Each row was made from one path, in order. Every step used is in the known rows, and no mark comes twice. Write each row's path.
(in the rows, 128 means zero)
Known rows
U -> P -> B -> Y -> N -> F: [165 145 113 152  92 108 136  93  71 147 129 171 145 177 127 121  66 170
  66 141 207 141 182 100 158 120 114 179  99  92 156 135 130 188 183 107]
N -> Y -> B -> X -> H -> K -> F: [118 122 125 148 127 128 170 130 170 122 137 185  47 106 104 124  71 123
  96 115 111 113 122 109 176 106 153 117 121 137 122 134 103  86  95 132]
N -> Y -> B -> P -> U: [171 143  87 146 182 112  94 131 124 115 143 121 109 124 155 142  88 120
 125 152 115 153 102 150 113 176 152 161  97 118 118 144 146 119 124 115]
A -> E: [128 112 110  93 144 150 124  95 124 131 160 110 127 155 131 193 158  97
 192 143  51  78  71 170 119 134  96 104 155 158 127 144  67 139 146 137]
H -> K -> F -> N: [128 110 123 139 125 148 103 151 128 102  77 132 145 143 147 123 129  66
 152 177 132 115  70 131 119 118 105 132 129 163 143 129 178 135  97 137]
K -> H: [148 100  84 123 136 123 100 152 124 107 157  83 102 131 121 130 170  98
 158 143  99 104 113 172 106 144 120  62 114 117 109 111  61 121  98 142]
P -> B -> Y -> N: [138 159 140 115 113 138 138  93  70 139 126 128 103 204 136 162 106 149
 111  99 200 144 168 115  96 116 109 154 104 157 124  84 117 157 143 103]
P -> U: [145 120  88 118 140 146 100 141 111 121 129 104 159 130 170 148 150  86
 138 171  86 117  75 156  99 140 104 114 123 120 128 122 114 173 122 156]
N -> F -> K: [135  99 127 119 149 136 136 143 127 144 117 128 164 100 122 119 156  93
 136 180  62  86  86 192 129  91 116  80 150 128 138 183 139 178 188 147]
B -> X -> H -> K -> F: [137 104  92 120 117 162 167 137 147 128 135 162  99 111 115 134 105  98
 128 129 102 108 116 115 132  98 155 100 148 138 122 122 110 134  92 144]
X -> H -> K -> F -> N -> Y: [160 138 137 176 169 153 166 132 141 111  85 158 129 104 112 127 119  46
 146 180  93 119 115 152 173  64  98 153 131 179 162 142 151 121  79 125]
Y -> N -> F: [115 115 108 114 101 121 116 107  80 118 160 140 145 120 148 139  95 118
 107 151  71  83 124 197 128  79 108 104 130 116 139 119 122 144 150 143]
K -> H -> X -> B -> Y -> N -> F: [ 97 139 137 159 124  79 142 109 123 135 185 153 116  80 118  99 114 209
 104 106 196 138 228  88 132 126 141 104 118  65 141 114  96  98  98 141]
X -> B -> Y -> N: [101 138 158  98 105 130 158  78 108 128 139 104 148 139 140 172 117 181
 158  89 164 157 206  84  94 130 121 138 128 137 146  67 178 110 121  59]
A -> B: [130 110 127 101  89 141 131 133 123 152 141  92 150 149 160 153 173 108
 152 125  53 119  73 138 134 145  85 125  99 131 110 138 123 156 153 140]
E -> A -> B -> P: [173 140  95 101 105 128  96 146 144 151 160  59 124 154 159 176 156 146
 153 120  63 121  75 148 124 144 122 159  78 127 119 157 141 120 148 146]
P -> B -> X: [125 142 127  89 117 142 109 120  93 184 132 109 101 189 119 140 132 150
  66 110 140 123 111 140 118 142 149 123 121 124  76 143  54 177 153 150]
N -> Y: [142 145 130 118 167 123 132  96 101 152 148  96 115 130 117 175 141  93
 140 146  66 116 124 183 145 107 116  96  98 127 107 147  97 140 124 120]
X -> B -> Y -> N -> F -> K -> H: [118 133 144 156 126 104 170 125 139 112 115 140 139 100 121  96 123 189
 156 139 175 137 221 131 115 106 141 110 146 130 166 113 175 112 131  77]
K -> H -> X -> B -> P: [143 102  83 114 175 109  89 158 141 133 177 100 147  68 111  93 163 142
 140  80 178 155 155  90  89 182 181 111 120  59 112 122  98  79  89 138]
X -> B -> P: [148  99  95  80 165 142 110 121 127 148 144  67 182  97 130 154 136 134
 164 103 115 155 130 112  79 153 152 143 125 103 138 122 167 110 125  82]
U -> P -> B -> Y -> N: [160 153 116 127  82 128 133 101  72 120 113 148 140 205 127 137 102 160
 103  93 239 169 178  78 125 148 118 182 100 118 139  95 147 159 173  84]
K -> F -> N -> Y -> B -> X: [ 91 182 167 162 103  72  97 117 143 125 109 129  49 161 134 117  84 190
  91 157  89 139 117 145 185 174 168 140 131 163  82 159 118 145 117 143]
H -> K -> F: [140  83  87 121 134 145 129 144 121 112 118 138 127 113 144 136 119  59
 151 165 126  98  77 119 111 105 116  94 108 129 143 125 152 138  98 135]
E -> V: [124  98 144  92 114 125 141 127 143 132 166  51 143 121 151 147 153  90
 139 120  74  94 121 164 120 118  77 104 119 127 116 105 109 129 154 104]
H -> X -> B -> Y -> N -> F -> K: [ 78 142 187 130 127 110 173 106 119 153 129 174 170  76 116 106 129 185
 119 101 190 144 202  85 130  95 140 118 160  91 152 140 184 128 172 124]
B -> X -> H -> K -> F -> N: [131 132 125 140 110 166 137 146 159 116  93 155 115 140 110 118 107 104
 127 145 106 124 106 129 136 108 139 141 171 180 130 124 135 132  88 141]
Y -> N -> F -> K: [108 116 136 120 113 138 130 130  96 106 108 155 167 114 139 115 119 104
 131 151  89  90 124 205 117  67 118 101 163 139 142 142 170 147 189 135]
F -> N: [129 130 145 113 125 139  88 130 120 127 103  83 159 164 129 155 168  99
 148 149  80 126  83 172 114 138  94 129 142 162 119 126 128 145 131 135]
H -> K -> F -> N -> Y -> B -> X: [ 95 165 164 158 112 103 112 127 150 122  78 163  55 166 120 122  72 148
  92 146 142 138 112 126 168 151 154 145 113 164  99 153 158  96  97 124]
H -> X: [114 114 126  92 136 132 107 132 110 144 171 119 138 106 122 140 179  97
 117 100 108 106  89 131 118 139 119  77 126  88  97 142  79 140 140 189]

Which path is each row?
[168 118 100 111  98 158 139 135 122 158 127 139 141 162  92 104 127 142
  63  88 154 144 124  97 158 141 146 158 142  93 115 140  59 171 175 133]
U -> P -> B -> X -> H
[156  69  84 131 140 170 164 151 144  99 128 155 133  83 128 126 133  38
 156 155  98  92  82 115 124  71 104 107 132 138 167 113 125 126 103 141]
X -> H -> K -> F
[ 92 142 169 137 117 115 154 142 136  97 120 144 137 106 112  89 167 179
 164  66 241 167 229  76  94 146 154 104 152 105 128  89 163  76 122 105]
F -> K -> H -> X -> B -> Y -> N
[110 109 145  96 126 135 155 100 159 127 178  76 133 144 152 178 148  97
 186 131  50  64 108 176 136 121  68 117 152 161 128 130  68 125 162 108]
A -> E -> V
[138 147 142 168 157 130 134 126 118 119  81 145 119 135 132 134 108  61
 141 191 120 125 106 156 161  95 110 141 106 168 135 153 175 132  81 124]
H -> K -> F -> N -> Y
[160 112  73 109 175 149 100 140 127 133 124  82 203  93 168 135 123 126
 155 147 127 168 118 105  70 162 148 168 127  98 145 116 176 139 116 102]
X -> B -> P -> U
[102 114 142 135  86 144 121 159 181 101  87 169  89 141 112  97  97 130
 107 115 130 120  75  97 135 139 137 145 161 178 129 118 134  92 105 144]
Y -> B -> X -> H -> K -> F -> N
[152 121  64 146 187 119  80 171 143 117 159 113 165  64 150  74 152 137
 130 123 189 166 140  83  84 194 175 139 119  45 122 120 114 106  78 156]
K -> H -> X -> B -> P -> U
[113 106 131  87  96 134 131 127 167 131 160 126  82 134 102 139 131 159
 100  70  73 109  97 127 124 151 141  99 158 136 103 105  58 103 146 139]
Y -> B -> X -> H
[113 167 145  95  49 120 109 130 148 178 153  69  79 184 149 174 157 200
 104 108  46 105  85 146 156 141 130 123  83 128  84 160  91 134 149 167]
E -> A -> B -> X
[ 95 146 147 134 116 105 137 115 120 110 173 128 108 108 125 112 142 195
 141  66 223 162 227  65 106 155 141 107 116  89 123  70 110  71  85 116]
K -> H -> X -> B -> Y -> N
[129 117 153 172 144 135 148 147 175  87  84 171 103 109 116 109 106  72
 122 156 115 115  85 123 170  95 100 160 119 175 164 131 156  77  97 125]
X -> H -> K -> F -> N -> Y -> B
[159 174 102 200 164  85  68 143 143  81  94 132 110 129 183  98  67 131
 126 211 115 163  89 140 142 183 167 205 118 151 124 152 182 153 102 137]
K -> F -> N -> Y -> B -> P -> U
[101 135 172 126 120 126 175  95 124 136 103 141 174 105 126 130 114 181
 148 130 154 140 200 117 122  92 127 135 155 135 170 124 210 143 171  74]
X -> B -> Y -> N -> F -> K
[164 107  68 107 151 125  67 155 135 100 134 111 137 136 164 130 110 120
 135 136 123 140  63 127  68 196 144 155 117 119 125 115 148 125 140 126]
Y -> B -> P -> U
[138 102 111 122 183 123 108 188 156 124 127 116 165  63 101  70 189 127
 167  84 201 162 151 101  82 174 191 110 152  73 116 145 148  86 127 130]
F -> K -> H -> X -> B -> P
[ 78 107 149 147 123 108 130 164 130  99 124 170 171  52 124  35 155 147
 106 112 178 110 166 133 121  98 143  92 155  72 140 135 140  88 151 157]
Y -> N -> F -> K -> H -> X -> B
[156 158 145 136 166 100  75 116 130 121 117 100 110 164 112 152 111 129
 137 125 109 154 107 170 129 174 146 178 114 167 110 149 161  94 129  96]
F -> N -> Y -> B -> P
[ 83 104 149  84 143 128 122 128 128 163 153 101 181  75 123 120 184 129
 112  80 137 126 116  76 117 137 123 102 124  63 119 131 107 108 132 158]
H -> X -> B
[118 154 139 168 124  93 144 140 117 108 155 185  99 113 110  88 136 158
 133 124 193 121 202 152 133 113 152  73 147 110 122 136 118 134 137 158]
B -> Y -> N -> F -> K -> H -> X
[128 154 146 140  67 107 160  88 103 158 163 147 122 162 163 165  92 181
 131 141  87 126 163 142 160 115  93 142  97 141 139 129 148 169 153 115]
A -> B -> Y -> N -> F
[132 137 133 148 121 175 138 158 137 141  64 165 115 167 110  92 107 105
  74 141 170 130  96 106 143  94 135 182 146 173 130 139 105 156 108 157]
P -> B -> X -> H -> K -> F -> N
[103 135 145 123 118 109 160  69 110 149 152 125 151 112 140 159  87 200
 122 131 132 133 201 110 125  98 116 133 122 112 163 108 162 132 134  83]
X -> B -> Y -> N -> F
[102 120 124 160 120 105 118 168 113  88 142 187 134  86 122  55 147 116
 112 126 152  92 149 184 127  95 144  67 160  91 116 147 108 115 154 189]
Y -> N -> F -> K -> H -> X
[171 102  75 145  96 165 158 158 129 133  98 197 125 141 104  78  86 105
  67 122 201 141 115  55 161 121 154 165 124  87 142 145 109 157 142 132]
U -> P -> B -> X -> H -> K -> F
[131 149 130 105 102 127 139  79  85 114 156 117 107 175 140 193 113 148
 165  98 140 135 180 137  96 125 118 115 126 157 125  71 140 134 123  90]
B -> Y -> N
[111 126 155 168 133 111 109 143 146 100  71 154  94 140 132 113  99  90
 123 165 137 125  74 131 154 130 110 150  89 167 137 147 176  88  99 127]
H -> K -> F -> N -> Y -> B
[137 128 122 103 129 165 144 127 121 171 138 126 107 162  99 133 137 132
  69  95 115 113 115 136 127 107 138 136 146 133 103 127  28 164 148 154]
P -> B -> X -> H
[112 147 185 138 135 103  95 119 137 125 103 103 104 159 122 144 135 124
 110 135  90 130  88 165 154 153  97 145 112 167 111 143 128 100 140 121]
F -> N -> Y -> B
[138 166 162 137 162 124 113 103 107 148 104  92 135 156 120 168 154 101
 139 162  68 130 124 197 158 117 100 136 120 166 108 155 125 137 116 119]
F -> N -> Y
[114 121 162 143 152 112 151 151 165 146 127 119 132  90  97  94 209 164
 169  89 213 161 185  60 112 168 153  83 137  93 124 131 127 107 121 122]
F -> K -> H -> X -> B -> Y
[149  94 118 147 135 170 138 156 154  91  86 149 151 114 125 117 138  49
 154 166 105 113  75 126 132  82  92 146 151 179 169 119 157 123  90 142]
X -> H -> K -> F -> N
[130 166 143 175 146  99 118 118 116 118 105 109 116 127 153 131 125 105
 138 208  64 129 120 173 179 116 126 139 122 161 116 158 137 178 104 142]
K -> F -> N -> Y
[169 100  97 112 115 142 111 144  91 145 108 117 167 167 120 110 149  99
  85 125 173 138  85 103 133 151 111 156  97  80 130 148 104 172 182 130]
U -> P -> B
[124 117 150  97 145 128 152  89 137 169 141  72 139 122 122 180 151 169
 162 114 132 150 163  72 109 144 113 123 110 124 142 106 141 139 122  77]
X -> B -> Y
[142 104 109  85 126 185 160 126 140 151 135 144 116 136  86 160 131  91
 129  84 105 108 115 144 115  95 129  97 147 144 121 113 103  94 107 121]
B -> X -> H -> K
[ 80 150 172 104 111 117 148  87 106 142 164 131 145 115 131 151 135 189
 127  56 200 164 208  57 109 136 133 128 129  98 133  77 151  97 117 112]
H -> X -> B -> Y -> N
[106 171 164 173 112  96 134 125 173 114 111 143  56 130 117 108  90 176
  92 145  62 135 127 138 198 140 159 152 159 168  99 148  94 134 115 140]
K -> F -> N -> Y -> B -> X -> H
